Known rows, with every step that occurs:
d y e: [-4.275  0.667  0.601  1.054  1.622  0.826 -2.851 -2.741  1.585 -1.458
  0.094 -1.182  1.784  1.973 -2.955  0.927  0.689  0.268 -2.460 -5.878
  3.736 -1.270 -1.812 -1.244  0.659 -3.925  3.677 -3.798 -2.068  3.300]
y d: [-0.368  1.127 -1.427  1.885  1.057  4.477 -2.575 -1.808  6.404 -1.216
 -2.065 -1.354  1.878  0.880  3.494  1.131 -0.431  1.085 -0.203 -4.999
  2.335 -0.654 -0.580  2.776 -2.544 -4.974  1.631 -4.749  1.036  0.459]
e y x u: [-1.685  2.165  0.596  1.810  1.841  1.340  0.020 -5.500  4.534  1.925
 -2.694 -2.116  5.306  0.954 -4.375  4.443 -0.185  1.643  2.198 -4.420
  0.385 -2.205  1.424  1.455  1.203 -4.767  3.233 -6.654  1.189  0.849]
y x: [-2.075 -0.107 -0.434  2.306  1.678  2.522 -1.722 -3.592  6.190 -0.542
 -2.534 -2.142  2.170 -0.846  2.414  2.818 -2.593  1.663 -0.358 -5.805
  3.722 -1.245  0.673  0.684  0.525 -5.412  4.197 -3.435  1.309  0.369]
y e b: [-3.400 -0.551  0.666  2.832  1.269  2.693 -0.918 -2.561  6.067 -1.342
 -0.807 -0.671  3.484  0.505  2.639  1.020  1.566  4.738 -4.489 -7.418
  3.037 -2.237 -2.305 -2.637 -1.390 -6.289  5.990 -4.752 -1.052  0.716]
a u y: [ 0.396 -0.779  1.478  2.594 -3.499  1.357  1.083 -4.592  2.208  0.996
 -0.543 -1.893  2.208  1.778 -3.613  2.123  1.813 -1.368  3.072 -4.320
  1.603  1.661  0.512  1.537 -0.182 -3.578  4.133 -9.112 -0.324  0.164]
j y b d: [-2.328  0.760 -3.468  0.790  0.692  1.981 -4.777 -2.623  3.055 -1.233
 -1.962 -1.654  0.658  5.948  2.827  2.148  2.791  4.405 -0.678 -7.533
  3.059 -6.198 -2.175  4.294 -1.375 -5.759  0.545 -3.117  1.709 -1.846]
d y b a: [-1.041  1.287  1.023  1.947  0.472  2.904 -5.846 -0.286  1.799 -0.395
 -0.879 -0.459  1.744  6.059 -1.921  1.050  0.268  2.402 -1.231 -4.825
  5.585 -0.119 -2.182 -0.949  0.109 -7.205  0.550  0.305 -1.739  4.558]
e b: [-1.340 -1.038  0.203  2.943  0.052  4.187 -0.032 -3.198  7.328 -0.954
 -0.856 -1.202  2.618  2.816  0.727  1.409  2.399  3.460 -2.501 -6.943
  4.159  0.217 -0.739 -0.937 -2.731 -7.965  3.828 -5.217 -0.601  0.232]
y x u: [-3.112  1.403 -0.075  1.894  1.521  1.333 -0.382 -5.074  4.956  0.647
 -3.089 -3.989  5.282 -0.194 -0.375  3.324 -1.232  0.120  0.793 -3.932
  2.804 -2.321  2.337  2.567  0.189 -3.460  3.274 -3.842  2.846  1.570]
j y e b a: [-2.366  0.197  0.484  0.510  2.201  0.989 -3.446 -1.604  2.585 -0.573
 -0.025 -0.937  5.009  4.861  0.821  1.785  3.575  5.844 -1.237 -7.849
  3.533 -3.714 -3.379 -2.685  0.219 -7.245  3.108 -1.484 -1.313  1.214]
e b d y: [-1.094  0.855 -1.408  1.852 -0.409  5.229 -1.364 -2.805  3.678 -0.780
  1.030 -0.001  0.419  4.935 -2.268 -0.772  4.714  0.663 -2.350 -5.122
  3.546 -4.238 -2.470  0.433 -3.201 -8.053 -0.656 -3.509 -0.656 -0.519]
b d y: [-2.511  1.462 -1.449  1.171  0.536  4.328 -2.259 -3.140  1.782 -0.839
  1.120 -1.623  0.373  4.198 -3.201  0.361  3.004 -1.287  0.302 -4.156
  3.576 -3.144 -1.066  2.703 -2.619 -5.705 -0.817 -3.367 -0.014  0.765]
u y a b: [ 1.754 -0.602  0.829  3.165 -3.893  0.804 -2.145 -1.962  3.076  1.482
 -2.943 -0.655  2.201  3.512 -0.934  3.712 -2.248  3.035 -0.673 -6.247
  4.455  0.639 -2.375 -1.640  2.968 -4.513  3.702 -4.070 -0.435  2.965]
e b y x: [-0.785  1.461  0.414  3.854  0.592  4.453 -2.430 -4.142  5.394  0.028
 -1.553  0.257  2.035  0.423 -1.482  1.127  0.191  3.296 -0.810 -6.630
  2.463 -3.820 -1.655 -1.409  0.312 -8.061  2.191 -3.735  0.624 -1.217]
j y x: [-1.758 -0.452 -2.251 -0.247  1.847  0.063 -2.577 -4.168  4.298 -0.707
 -2.614 -2.468  1.786  2.182  1.194  3.060 -0.675  1.868  0.764 -7.821
  3.581 -3.229  0.034  1.384  2.132 -4.834  2.674 -4.086  1.252 -0.746]
j y b: [-1.925 -0.679 -2.126  0.702  0.392  0.165 -4.428 -2.818  4.117 -1.463
 -2.823 -1.793  1.100  5.763  1.316  2.714  1.224  4.593 -1.427 -9.088
  4.333 -2.583 -1.467  1.888  0.394 -5.773  2.824 -4.232 -0.015  0.399]
a y: [-1.849  0.339 -0.137  1.434 -1.032  1.392 -3.199 -4.568  2.699 -0.489
 -0.470 -2.910  2.026  2.448 -2.605  1.914  1.834  1.640  1.830 -5.118
  3.242 -0.522  0.123  2.139 -1.986 -4.969  4.464 -6.541 -0.769  0.561]
x d y: [-1.416  1.835 -1.727  0.003  0.980  4.675 -2.702 -4.219  3.238 -0.258
  0.309 -3.397  2.306  4.378 -3.771 -0.580  3.029 -2.253 -0.634 -3.788
  3.414  1.161 -1.775  2.595 -2.266 -4.846 -0.722 -3.945 -0.642  2.886]
a b d: [-2.577  1.677 -3.108  3.397 -0.784  5.119 -1.725 -2.265  3.824 -0.509
 -0.317 -2.693  1.325  1.736  2.258  0.927  2.086  4.574 -0.182 -6.103
  3.599 -3.083 -1.817  3.682 -2.492 -4.707  2.237 -1.873  3.116 -2.509]
x b d y: [-2.853  1.070 -2.352  1.541 -1.311  5.472 -2.573 -2.106  3.046 -0.355
 -0.103 -0.690  1.441  5.275 -3.244 -0.576  3.614 -0.444 -2.153 -3.807
  3.362 -1.837 -2.217  0.673 -2.082 -7.568 -2.187 -2.581  1.043 -0.265]
y e b d: [-3.924  0.891 -1.054  3.266  1.365  4.601 -1.294 -2.604  4.975 -0.984
  0.198 -0.693  3.141  0.823  4.257  0.242  3.272  4.289 -3.741 -5.902
  2.034 -6.175 -2.946 -0.339 -3.216 -6.455  3.987 -3.567  0.480 -1.656]
x b d y a: [-1.148  0.326 -0.629  1.887 -1.590  3.045 -3.541 -0.013  2.886 -0.040
 -1.300 -1.320  2.034  6.829 -2.192  0.616  1.018 -0.153 -2.001 -2.922
  4.054 -2.456 -2.758 -1.746 -1.105 -7.870 -2.870 -1.377  0.544  2.275]

Rows:
[-1.020  0.895 -0.092  1.456 -0.320  4.259 -4.400 -0.856  3.382  0.927
 -1.783 -0.063  3.416  3.330 -2.016  0.656 -1.369  0.800 -1.641 -3.689
  4.974  0.551 -1.809 -3.580  2.271 -8.243 -1.087  1.605  0.632  2.392] -> d y x b a
[-0.285 -0.408  0.570  3.067 -1.295  0.611 -2.497 -0.404  4.802 -0.298
 -2.549 -3.150  2.337  3.347  1.694  2.898 -2.126  5.199 -0.298 -6.562
  5.346 -0.281 -1.360 -1.340  0.314 -4.657  3.821 -1.864  0.900  2.218] -> y a b
[-0.347  1.397  1.735  3.314  1.330  3.387 -4.699 -0.773  3.674  1.049
 -1.430  0.736  3.759  5.222 -1.366  3.705  0.422  6.478  0.763 -5.687
  2.759  0.279 -2.277 -1.240 -0.639 -8.629  2.837 -2.802 -1.585  2.011] -> e y b a
[ 0.092  1.045  0.182  0.023  0.835  1.868 -4.066 -2.174  3.098 -0.021
 -1.055 -3.771  2.498  6.186 -2.820  0.666  0.563 -2.049 -0.246 -2.990
  4.094  0.171 -2.015  0.138 -1.318 -5.123 -0.933 -2.959 -0.861  5.425] -> x d y a
[ 4.895  1.171  1.614  3.153 -3.838  4.737 -1.401 -1.041  3.277  1.720
 -0.805  1.339  3.884  2.458  1.150  0.094  2.216  0.940  2.102 -2.809
  0.754 -0.760 -2.467 -0.663 -0.949 -6.515  0.789 -5.850 -0.018 -0.372] -> e b a u y d
[ 2.461 -0.357  3.078  3.384 -3.613  3.410  0.360 -2.661  2.532  1.992
  0.185 -0.018  4.535  3.584 -2.859  1.298  3.326  1.256  2.307 -3.761
  2.427  1.205 -1.196 -1.787 -0.650 -7.044  2.475 -5.803 -1.295  0.435] -> e b a u y
[ 2.759  0.768  0.024  2.367 -3.542  2.485 -0.649 -3.106  3.065  0.792
 -1.719 -0.202  1.407  0.616  0.096  0.933  0.689 -1.728  2.689 -3.406
 -0.025 -0.276 -0.626  2.531 -0.342 -3.092  2.165 -8.824  0.883 -0.829] -> a u y d
[ 1.921  0.857 -0.786  1.685 -1.393  4.317 -2.246 -3.075  4.628  0.630
 -2.382  1.321  1.840  1.117  0.701  2.100 -0.612 -1.090 -0.363 -4.617
  1.317  0.273 -1.715  1.967 -0.167 -4.845  1.663 -6.879 -0.112  1.254] -> u y d
[-0.830  0.303  2.466  2.881 -0.654  3.581 -1.919 -2.328  2.820  1.432
 -0.135  2.148  5.247  2.131 -0.402  2.223  1.419  2.977 -2.716 -5.435
  2.789 -0.711 -3.706 -4.140  1.148 -7.217  4.266 -3.523 -2.749  3.077] -> u y e b a
[ 3.383  1.684  1.512  2.533 -2.560  3.404 -2.180 -1.366  1.399  1.719
 -0.941 -0.185  3.703  1.818 -0.112  1.287  0.953 -0.905  4.636 -1.744
  0.625  0.590 -1.023  1.719 -0.641 -4.215  0.516 -5.272  0.725  0.912] -> b a u y d
[ 2.170  2.097  0.675  1.990 -1.757  3.871 -2.122 -4.136  1.895  3.129
 -1.185 -2.603  5.295  0.574 -0.027  1.075 -0.073 -1.865  4.087 -1.247
  0.951  0.279 -1.073  1.508  1.138 -3.751  0.703 -3.909  2.044  0.642] -> b a u y x d
[-4.339  0.639  0.179  1.547 -0.087 -0.305 -4.224 -3.879  1.327 -0.818
 -0.234 -2.433  2.997  0.214 -0.953  1.492  1.090  2.633 -0.132 -5.642
  2.349 -2.711 -1.511  0.577 -0.419 -3.446  6.713 -6.279 -1.302  1.029] -> a y e
[ 0.179  4.100 -2.059  3.689 -1.153  5.118 -4.656 -1.628  3.199 -0.671
 -1.507 -0.516  0.398  1.008 -0.491  0.145  0.590  4.243  0.878 -6.358
  1.841 -2.808 -3.228  2.978 -0.805 -4.483  0.391 -2.551  2.516 -1.227] -> a b y d
[-2.896  0.688 -3.312  3.007 -0.099  5.729 -2.375 -2.445  6.435  0.292
 -2.656 -1.023  2.919  0.635  3.976  0.912 -0.409  2.146 -2.215 -4.318
  2.332 -3.533 -1.211  0.797 -0.682 -7.229  0.409 -1.647  4.049 -2.891] -> y x b d
[-2.256  0.721  1.604  2.367 -1.612  1.453  1.064 -5.562  3.411  1.737
 -1.783 -0.155  6.626  1.318 -3.172  2.368  2.781  0.886 -3.589 -4.800
  1.000 -2.543 -1.510 -1.174  1.187 -4.127  5.150 -7.372 -1.000  2.630] -> x u y e b
[-1.572  0.478 -0.535  0.692  1.258  0.945 -5.890 -1.137  2.570 -0.634
 -1.909 -1.774  3.324  7.147  1.020  2.906  1.303  5.278  0.624 -7.384
  4.841 -2.183 -1.774  0.903  0.245 -6.982  1.273 -0.731 -0.222  2.355] -> j y b a
[-1.924  4.081 -3.216  1.692 -1.025  2.818 -1.962 -3.695  1.083  1.033
 -1.665 -2.826  2.101  1.527 -2.357  0.262  0.712  0.734 -0.103 -3.717
  3.100 -7.009 -0.984  3.579  1.456 -2.118 -0.231 -0.515  4.339 -0.821] -> a b d y x u
[ 0.069  3.087 -1.399  2.984  0.752  6.415 -3.419 -5.077  5.977  0.536
 -1.282 -1.511  3.327  0.618 -0.577 -0.254  1.678  1.994 -1.146 -4.994
  1.264 -3.569 -3.047  0.773 -1.101 -7.192  0.280 -3.261  1.791 -1.279] -> e b y x d
[ 0.292 -0.014  0.424  1.748 -1.909  0.142 -3.228 -0.273  2.300 -0.475
 -1.730 -2.284  0.431  5.209 -2.622  1.478 -1.405  2.573 -0.806 -6.199
  5.929 -0.570 -2.422 -2.500  1.839 -4.565  1.779 -1.229 -0.687  3.582] -> d y a b
[-0.837  0.298  0.780  3.418 -1.639  2.913 -1.948 -0.916  4.470  1.053
 -2.132 -2.590  5.518  0.841  1.727  1.139 -0.726  2.770  2.158 -2.919
  2.707  0.261  0.317 -1.904  0.392 -6.594  1.643 -1.000  3.234 -1.004] -> y x b a u
[-1.961 -0.425  1.956  2.608 -2.390 -0.188  0.039 -4.381  1.001  0.684
 -0.437 -1.123  3.218 -0.483 -1.839  2.050  1.099 -0.183  1.020 -4.843
  0.672 -0.442 -0.977 -0.282  1.357 -1.922  6.250 -8.600 -0.717  0.460] -> a u y e
[-1.397  0.693  2.408  2.948  0.007  2.406 -1.068 -1.664  2.186  0.136
  0.561 -4.098  4.433  2.928 -1.018  1.811  2.326  1.661  5.179 -3.280
  3.371  1.118  1.057  1.057 -3.041 -5.126  2.603 -3.033  0.522  1.183] -> b a u
[-4.500 -0.211 -0.950 -0.272  2.435 -0.974 -2.967 -3.537  2.383 -1.602
 -0.875 -2.602  3.039  2.891  0.375  2.726  1.984  2.876 -0.634 -8.368
  2.804 -3.235 -1.675  0.683  0.803 -3.610  4.294 -4.953 -0.652  0.986] -> j y e
[-1.932  0.442  3.117  3.703  0.017  1.834 -1.117 -0.778  2.987 -0.184
  0.717 -2.049  5.530  1.253  1.896  0.381  2.933  4.678  0.597 -4.717
  2.433 -2.186 -1.642 -3.206 -1.838 -5.822  4.937 -3.161 -0.208  0.211] -> y e b a u
[-1.633  0.683  1.688  3.534 -0.897  2.504 -4.095 -1.307  3.654  0.248
 -2.263 -1.646  3.853  5.194 -3.934  2.482  0.415  2.439  0.246 -4.502
  2.941 -0.133 -1.805 -2.282 -0.441 -8.378 -0.453 -2.836 -0.009  3.016] -> x b y a
[-1.515  0.765  3.456  2.785 -1.559  0.681 -1.624 -2.706 -0.661  1.559
  0.341 -1.036  5.260  0.965 -2.026  2.305  1.256  0.330  3.078 -3.340
  1.218 -0.063 -1.426 -1.215  1.219 -3.231  4.820 -4.896 -1.051  2.172] -> b a u y e
[-1.290  0.515 -0.592  1.046  0.912  1.879 -2.690 -3.144  3.699 -0.518
 -1.569 -1.077  0.434  1.235 -1.864  1.322 -1.994 -0.934 -0.745 -5.407
  4.586 -1.414 -0.312 -0.672  1.886 -5.041  2.125 -2.968 -0.198  1.582] -> d y x
